What can hang from each mark:
Z_214: Z_427 Z_491 Z_673
Z_952: Z_673
Z_427: Z_214 Z_640
Z_983: Z_491
Z_640: Z_369 Z_427
Z_673: Z_214 Z_952 Z_983
Z_491: Z_214 Z_983

Each row was made from one small tree. The marks that hang from a mark follow it in brackets, in the order of their numbers. Every link used is in the known rows. Write each row's tree.
Known rows:
Z_673[Z_214[Z_427[Z_640]] Z_952 Z_983[Z_491]]: -.39  -.14  -.09  .10  -.03  .04  -.09  -.01  .28  .22  .26  .02  -.32  .09  .02  -.07  -.22  .12  .02  -.02  -.33  -.02  .17  .06  .04  -.47  -.09  .11  .15  -.02  .33  .19  -.25  -.28  -.14  .00
Z_952[Z_673[Z_214[Z_427[Z_640] Z_491] Z_983]]: -.65  -.05  -.07  -.04  -.27  .03  -.11  -.13  -.03  -.06  .15  .01  -.21  .03  -.04  -.02  -.31  .08  .04  .09  -.15  -.13  .10  .03  .04  -.22  -.38  .10  .12  .18  .11  .03  -.38  -.24  .00  -.06
Z_983[Z_491[Z_214[Z_427 Z_673]]]: -.29  -.12  .08  .16  .08  .07  -.05  -.14  .03  .18  .13  -.08  -.12  .01  -.04  .10  -.17  -.02  .11  -.23  -.14  -.10  .05  -.09  -.01  .20  .01  -.08  .60  -.09  .16  -.08  .21  .00  -.18  .06
Z_214[Z_427[Z_640[Z_369]] Z_491[Z_983] Z_673]: -.10  -.18  .14  .01  -.15  -.07  .04  .19  -.19  -.45  -.01  .01  .05  -.01  -.12  .07  -.17  -.02  .05  .13  .13  .09  -.15  -.09  -.20  .48  .13  -.03  -.04  -.07  -.19  -.04  .23  -.09  -.31  -.04
Z_983[Z_491[Z_214[Z_427[Z_640]]]]: -.31  -.08  .02  .00  -.08  -.06  -.03  -.04  -.02  .31  .15  -.02  -.06  -.02  -.08  .18  .00  .12  .04  -.15  -.31  -.04  .08  -.15  -.05  .07  -.17  .02  .59  -.16  .17  -.09  .00  -.06  .19  .08
Z_491[Z_214[Z_427] Z_983]: -.14  -.07  -.10  .04  .22  .01  -.04  -.09  -.09  .39  .10  .03  -.08  -.01  .12  .21  -.04  -.04  .05  -.15  -.03  .08  .05  -.07  .06  .08  .08  -.08  .69  -.05  .24  -.16  .12  -.07  .06  .05
Z_427[Z_214[Z_673[Z_983]] Z_640[Z_369]]: .44  .15  .13  -.07  -.11  -.10  .05  .29  .04  -.22  -.18  .08  .25  -.03  -.03  -.02  .30  .07  -.04  .20  .26  .10  -.07  -.02  .01  .00  -.19  .02  -.50  .06  -.42  .08  .10  .17  .07  -.03
Z_640[Z_369 Z_427[Z_214]]: .68  .27  -.05  -.29  .06  -.16  .09  -.07  -.12  .17  -.30  .04  .43  -.09  .03  .11  .50  -.01  -.19  .06  .27  .06  -.08  .06  .01  .27  -.01  .08  -.46  .09  -.31  -.02  -.13  .36  .58  -.02
Z_983[Z_491[Z_214[Z_427]]]: -.30  -.06  -.02  .08  .13  .00  -.07  -.23  -.04  .41  .15  -.05  -.09  .00  .02  .14  -.06  .04  .04  -.27  -.30  -.11  .12  -.06  .05  .11  -.02  -.05  .67  -.10  .36  -.12  .02  -.02  .07  .08
Z_491[Z_214]: .31  .04  -.08  .03  .27  .00  -.01  -.14  .00  .34  -.04  -.10  .13  -.06  .05  .04  .13  -.05  -.03  -.21  -.05  -.01  .03  -.04  .10  .00  -.01  -.07  .36  -.07  .26  -.13  .08  .04  .20  .07
Z_640[Z_369 Z_427[Z_214[Z_673]]]: .70  .20  .07  -.20  .01  -.10  .09  -.02  -.06  -.09  -.30  .04  .38  -.08  -.05  .03  .40  -.07  -.12  .11  .43  .08  -.14  .04  -.05  .31  .06  .03  -.52  .10  -.48  -.01  .07  .40  .32  -.05
Z_491[Z_214 Z_983]: .14  -.06  -.10  .16  .27  .02  .02  .05  .03  .27  .00  -.01  .09  -.06  .11  .14  .03  -.12  .01  -.20  -.03  .16  .03  -.05  .09  -.04  .17  -.10  .58  -.09  .22  -.11  .14  -.12  .09  .08
Z_673[Z_214[Z_427 Z_491] Z_952 Z_983]: -.32  -.05  -.16  .00  .16  .14  -.12  -.19  .04  .13  .18  -.08  -.28  .13  .11  -.19  -.34  -.04  .02  .00  -.12  -.07  .06  .18  .03  -.26  .13  .03  -.13  .05  .38  .09  -.26  -.21  -.35  -.08
Z_640[Z_369 Z_427[Z_214[Z_673[Z_983]]]]: .52  .18  .02  -.12  .03  -.05  .08  .13  .04  -.17  -.24  .06  .28  -.04  -.05  .01  .30  -.10  -.10  .18  .38  .09  -.08  .11  .00  .02  .13  .06  -.53  .16  -.50  .11  -.03  .25  .25  -.08
Z_673[Z_952 Z_983]: .41  .08  -.16  .15  .30  .09  .00  -.03  .18  .19  -.06  -.01  -.05  .00  .18  -.28  .14  -.02  -.08  -.10  -.02  -.02  .09  .12  .18  -.46  .15  -.04  -.30  .01  .25  .10  -.03  -.03  -.02  .03
Z_214[Z_427[Z_640[Z_369]] Z_491[Z_983]]: -.12  -.12  .02  -.06  -.09  -.13  .03  .10  -.24  -.22  .00  .02  .12  -.02  -.03  .13  -.05  .05  -.01  .07  -.04  .12  -.08  -.07  -.15  .45  .10  .00  .00  -.06  -.02  -.06  .05  -.13  -.08  -.02
Z_214[Z_427[Z_640] Z_491[Z_983] Z_673]: -.21  -.15  .14  .04  -.16  .01  .06  .16  -.20  -.43  -.01  .03  -.13  .00  -.02  .03  -.14  -.05  .06  .06  .15  .07  -.09  -.11  -.15  .10  .23  -.10  .04  -.08  -.12  -.08  .26  -.01  -.10  -.02
Z_214[Z_427 Z_491[Z_983] Z_673]: -.21  -.10  .06  .15  .07  .10  .03  -.07  -.23  -.31  -.02  -.01  -.13  .01  .09  .00  -.21  -.15  .07  -.06  .18  .02  -.04  -.01  -.06  .12  .38  -.16  .16  -.02  .02  -.11  .27  .02  -.21  -.02
Z_983[Z_491[Z_214[Z_427[Z_640] Z_673]]]: -.32  -.14  .10  .05  -.10  -.01  -.02  .05  .06  .03  .14  -.02  -.14  .02  -.15  .12  -.13  .07  .11  -.08  -.18  -.07  .01  -.15  -.08  .13  -.15  -.02  .51  -.16  .02  -.08  .22  -.02  -.07  .06
Z_640[Z_369 Z_427[Z_214[Z_491[Z_983]]]]: .28  .13  -.07  -.13  .04  -.10  .14  .11  -.21  -.13  -.23  .05  .33  -.06  .01  .18  .22  -.18  -.11  .11  .21  .20  -.14  .08  -.12  .37  .46  .02  -.35  .02  -.32  -.01  -.03  .09  .27  -.03
Z_952[Z_673]: .28  .13  -.04  .08  .05  .02  .01  -.26  .01  .20  -.19  .00  .12  -.13  .15  -.09  .21  .04  -.09  -.22  -.02  -.22  .10  -.02  .25  -.05  -.26  -.06  .06  .20  .10  -.11  -.15  .12  .24  .09
Z_427[Z_214 Z_640]: .52  .29  .04  -.23  -.10  -.12  .09  .03  -.12  .14  -.22  .08  .25  -.06  .11  .05  .53  .11  -.13  .01  .19  -.04  -.01  -.09  .06  -.17  -.21  -.02  -.32  .00  -.14  -.10  -.01  .34  .64  .07

Which tree is each row?
-.19  -.10  .05  -.02  -.06  .00  -.04  .16  .06  .00  .12  .02  -.15  .04  -.12  .01  -.09  .04  .10  .09  .05  .02  .00  -.08  -.02  -.17  -.21  .01  .26  -.07  -.04  -.04  .15  -.04  .03  -.04 | Z_491[Z_214[Z_427[Z_640] Z_673[Z_983]]]
.26  .04  .07  -.21  -.08  -.19  -.02  -.07  -.15  .11  -.06  .01  .22  -.06  -.05  .02  .23  .21  -.09  .01  .04  -.05  -.01  -.09  .01  .31  -.32  .04  -.03  .00  -.03  -.10  -.06  .15  .15  -.01 | Z_214[Z_427[Z_640[Z_369]]]
-.48  -.10  .01  .11  -.17  -.03  -.10  -.03  .10  .13  .24  .02  -.22  .03  -.05  .13  -.14  .12  .03  -.07  -.25  -.05  .18  -.03  .05  -.48  -.12  .08  .37  .03  .28  .10  -.23  -.21  .07  .01 | Z_673[Z_214[Z_427[Z_640]] Z_983[Z_491]]
.04  -.08  .18  -.11  -.16  -.09  .02  .03  -.23  -.41  -.05  -.08  .12  -.01  -.17  -.05  -.11  .08  .01  .11  .12  -.07  -.15  -.08  -.21  .55  -.02  -.01  -.28  -.03  -.16  -.07  .14  .10  -.21  -.05 | Z_214[Z_427[Z_640[Z_369]] Z_491 Z_673]
-.35  -.09  -.13  .20  .17  .11  -.13  -.20  .25  .34  .26  -.03  -.33  .09  .14  -.07  -.23  .02  .03  -.15  -.32  -.04  .20  .14  .14  -.46  .09  .06  .18  .01  .47  .18  -.25  -.25  -.31  .01 | Z_673[Z_214[Z_427] Z_952 Z_983[Z_491]]
.05  -.13  .09  -.15  -.05  -.10  -.05  .05  -.04  .05  .04  -.02  .13  .00  -.20  .08  -.04  .12  .06  .07  .03  .02  -.13  -.14  -.11  .55  -.33  .04  .22  -.05  -.16  -.11  .19  .05  -.11  -.03 | Z_491[Z_214[Z_427[Z_640[Z_369]] Z_673]]
.29  .15  -.11  -.07  .08  .13  .12  .14  .09  -.27  -.18  .02  -.03  .06  .01  -.23  .09  -.23  -.06  .22  .28  .05  -.13  .20  -.10  -.23  .43  .03  -.83  .03  -.35  .13  .00  .14  .08  -.10 | Z_640[Z_427[Z_214[Z_491 Z_673[Z_952 Z_983]]]]
-.41  -.07  .00  -.16  -.28  -.11  -.10  -.19  -.12  -.04  .07  -.03  .06  -.02  -.11  .05  -.25  .17  .00  .06  -.17  -.12  -.03  -.03  -.04  .46  -.51  .12  .10  .18  .04  -.04  -.34  -.17  -.22  -.04 | Z_952[Z_673[Z_214[Z_427[Z_640[Z_369]] Z_491]]]
.20  .16  -.01  -.08  -.02  .07  .13  .11  -.10  -.36  -.20  -.01  .07  .00  -.05  -.05  .15  -.23  -.05  .18  .36  .04  -.10  .12  -.07  -.17  .40  -.03  -.59  .06  -.43  .04  .01  .23  .29  -.08 | Z_640[Z_427[Z_214[Z_491 Z_673[Z_983]]]]
.35  .16  .06  -.14  -.02  .07  .13  .14  -.01  -.28  -.18  -.01  .03  .05  .04  -.22  .13  -.04  -.04  .16  .18  .03  -.16  .00  -.12  .02  .04  -.04  -.81  -.11  -.21  .00  .14  .23  -.02  .01 | Z_427[Z_214[Z_491 Z_673[Z_952]] Z_640]
.10  .14  .09  -.06  -.17  .03  .11  .27  -.08  -.42  -.14  .00  .05  .02  -.02  -.07  .12  -.07  .00  .21  .21  .03  -.09  .01  -.05  -.24  .10  -.06  -.58  -.02  -.28  .03  .10  .15  .10  -.02 | Z_427[Z_214[Z_491 Z_673[Z_983]] Z_640]
.02  -.03  .04  .00  .14  .15  -.01  -.18  -.07  -.12  -.02  -.09  -.17  .06  .08  -.29  -.15  -.07  .02  -.05  .10  -.14  -.08  .06  -.05  .14  .24  -.09  -.34  -.04  .10  -.06  .16  .13  -.37  -.03 | Z_214[Z_427 Z_491 Z_673[Z_952]]
.14  .09  .03  .10  -.06  .10  .08  .27  .30  -.14  -.05  .10  -.10  .04  .05  -.16  .13  .01  .00  .10  -.06  .05  .03  .05  .02  -.42  .07  .00  -.46  -.07  -.17  .21  .09  .03  -.05  .06 | Z_427[Z_214[Z_673[Z_952 Z_983[Z_491]]] Z_640]
.23  .09  .05  .07  -.01  -.04  .09  .15  .12  -.18  -.15  .05  .19  -.04  -.11  .09  .20  -.10  -.06  .09  .14  .11  -.03  .11  -.02  .04  .27  .06  -.28  .08  -.42  .18  -.01  .11  .15  -.02 | Z_640[Z_369 Z_427[Z_214[Z_673[Z_983[Z_491]]]]]
-.24  -.17  .05  .04  .01  .07  -.02  .06  .21  .12  .17  -.01  -.24  .06  -.10  -.06  -.18  .07  .09  -.03  -.29  -.06  .00  -.09  -.12  .09  -.11  .03  .30  -.19  .05  .00  .21  -.07  -.27  .06 | Z_983[Z_491[Z_214[Z_427[Z_640] Z_673[Z_952]]]]
-.35  -.12  .01  .07  -.16  -.11  -.11  .04  .11  .08  .24  .01  -.07  .02  -.12  .14  -.17  .17  .02  -.02  -.29  .02  .12  .01  .00  -.06  -.15  .13  .33  .05  .16  .15  -.24  -.28  -.17  -.01 | Z_673[Z_214[Z_427[Z_640[Z_369]]] Z_983[Z_491]]
-.23  -.14  .04  -.03  -.07  -.14  -.05  .02  -.01  .23  .15  -.02  .11  -.02  -.18  .20  -.04  .18  .03  -.08  -.37  -.02  .01  -.13  -.08  .48  -.26  .08  .52  -.13  .10  -.05  -.02  -.15  -.08  .06 | Z_983[Z_491[Z_214[Z_427[Z_640[Z_369]]]]]
-.68  -.08  -.04  .12  -.29  .00  -.13  -.11  .16  .15  .21  .09  -.24  .00  -.02  .06  -.22  .18  .05  -.06  -.38  -.13  .22  -.02  .14  -.40  -.43  .10  .51  .20  .19  .09  -.39  -.29  .07  .03 | Z_952[Z_673[Z_214[Z_427[Z_640]] Z_983[Z_491]]]
-.63  -.03  -.10  .05  -.09  .10  -.15  -.33  -.07  .08  .14  -.02  -.22  .04  .06  -.05  -.35  -.01  .05  -.04  -.15  -.17  .13  .10  .12  -.21  -.16  .01  .17  .24  .27  .02  -.39  -.22  -.16  -.04 | Z_952[Z_673[Z_214[Z_427 Z_491] Z_983]]
-.12  -.05  -.06  .31  .14  .06  -.04  -.07  .21  .15  .13  -.08  -.07  -.01  .09  .06  -.14  -.06  .01  -.24  -.23  -.01  .20  .09  .17  -.50  .11  -.02  .35  .04  .45  .14  -.18  -.24  -.02  .06 | Z_673[Z_214 Z_983[Z_491]]
-.15  -.09  -.06  -.05  .00  -.07  -.02  .09  -.06  .23  .10  .08  -.06  -.01  .00  .21  .03  .05  .05  -.02  -.06  .14  .02  -.15  -.03  .02  -.11  .00  .63  -.11  .10  -.15  .12  -.11  .21  .05 | Z_491[Z_214[Z_427[Z_640]] Z_983]
-.10  .03  -.14  .15  .04  .07  -.10  -.21  .20  .21  .03  .01  -.06  -.05  .13  -.05  -.07  .01  -.01  -.11  -.10  -.09  .18  .08  .31  -.45  -.31  .01  .22  .28  .25  .07  -.32  -.15  .00  .03 | Z_952[Z_673[Z_214 Z_983]]
.08  .13  .11  .22  .02  .10  .07  .10  .12  -.09  -.10  .04  -.01  -.02  .09  .01  .12  -.10  .01  -.08  .05  -.03  .08  .04  .13  -.38  .17  -.10  -.13  .03  -.07  .08  .10  .14  .05  .06 | Z_427[Z_214[Z_673[Z_983[Z_491]]]]
-.07  -.16  -.05  .11  .32  .14  -.05  .02  .14  .22  .10  .03  -.22  .07  .09  -.05  -.21  -.09  .12  -.06  .02  .12  -.04  -.02  -.01  .10  .13  -.06  .35  -.09  .11  -.07  .29  -.11  -.41  .01 | Z_491[Z_214[Z_427 Z_673[Z_952]] Z_983]
.61  .26  .08  -.24  -.07  -.20  .08  .09  -.11  .10  -.23  .07  .43  -.08  .02  .07  .50  .15  -.14  .07  .15  .03  -.06  -.06  .01  .25  -.27  .03  -.39  .00  -.20  -.07  -.04  .29  .35  .03 | Z_427[Z_214 Z_640[Z_369]]
-.10  -.18  -.04  .03  .07  .04  -.01  .18  .15  .10  .13  .09  -.22  .07  .00  -.02  -.15  -.01  .12  .08  -.01  .15  -.06  -.09  -.10  .06  -.06  .00  .29  -.16  -.03  -.04  .29  -.13  -.23  .01 | Z_491[Z_214[Z_427[Z_640] Z_673[Z_952]] Z_983]
.12  .18  .05  .02  .03  .10  .08  .07  -.09  -.28  -.14  -.04  .03  .01  .07  -.09  .06  -.16  .00  .07  .26  .02  -.05  .08  .05  -.20  .26  -.12  -.46  .02  -.17  .01  .09  .17  -.03  -.03 | Z_427[Z_214[Z_491 Z_673[Z_983]]]
-.15  -.07  .05  -.20  -.13  -.14  -.06  -.09  -.20  -.09  .10  -.11  .11  .02  -.09  .08  -.17  .12  -.02  .07  -.07  -.05  -.07  -.03  -.12  .38  -.16  .08  .05  -.01  .13  -.05  -.20  -.10  -.11  -.07 | Z_673[Z_214[Z_427[Z_640[Z_369]] Z_491]]
-.14  -.09  .01  -.02  -.06  .11  .00  .12  .03  -.33  .05  -.03  -.28  .10  -.04  -.30  -.21  .00  .04  .16  .04  -.06  -.07  .05  -.13  -.14  .12  .00  -.47  -.07  -.08  .07  .07  -.04  -.30  -.07 | Z_214[Z_427[Z_640] Z_491 Z_673[Z_952 Z_983]]
.46  .23  -.03  -.25  .03  -.11  .12  -.04  -.24  -.06  -.28  -.04  .39  -.05  -.04  .07  .31  -.09  -.16  .11  .22  .01  -.15  .08  -.12  .40  .23  .06  -.57  .05  -.28  -.03  -.15  .25  .36  -.05 | Z_640[Z_369 Z_427[Z_214[Z_491]]]
.26  .02  -.22  .13  .30  .11  -.07  -.08  .28  .26  .08  -.06  -.13  .05  .17  -.19  -.04  -.04  -.04  -.08  -.08  .04  .11  .16  .20  -.55  .04  .03  -.16  .07  .40  .16  -.17  -.16  -.13  -.02 | Z_673[Z_214 Z_952 Z_983]
.10  -.08  .07  .25  .12  .10  .10  .09  -.10  -.38  -.12  -.06  .03  -.04  .07  -.03  -.12  -.24  .03  -.09  .19  .11  -.05  -.01  -.04  .02  .48  -.20  .00  -.05  .04  -.05  .32  -.02  -.19  .03 | Z_214[Z_491[Z_983] Z_673]
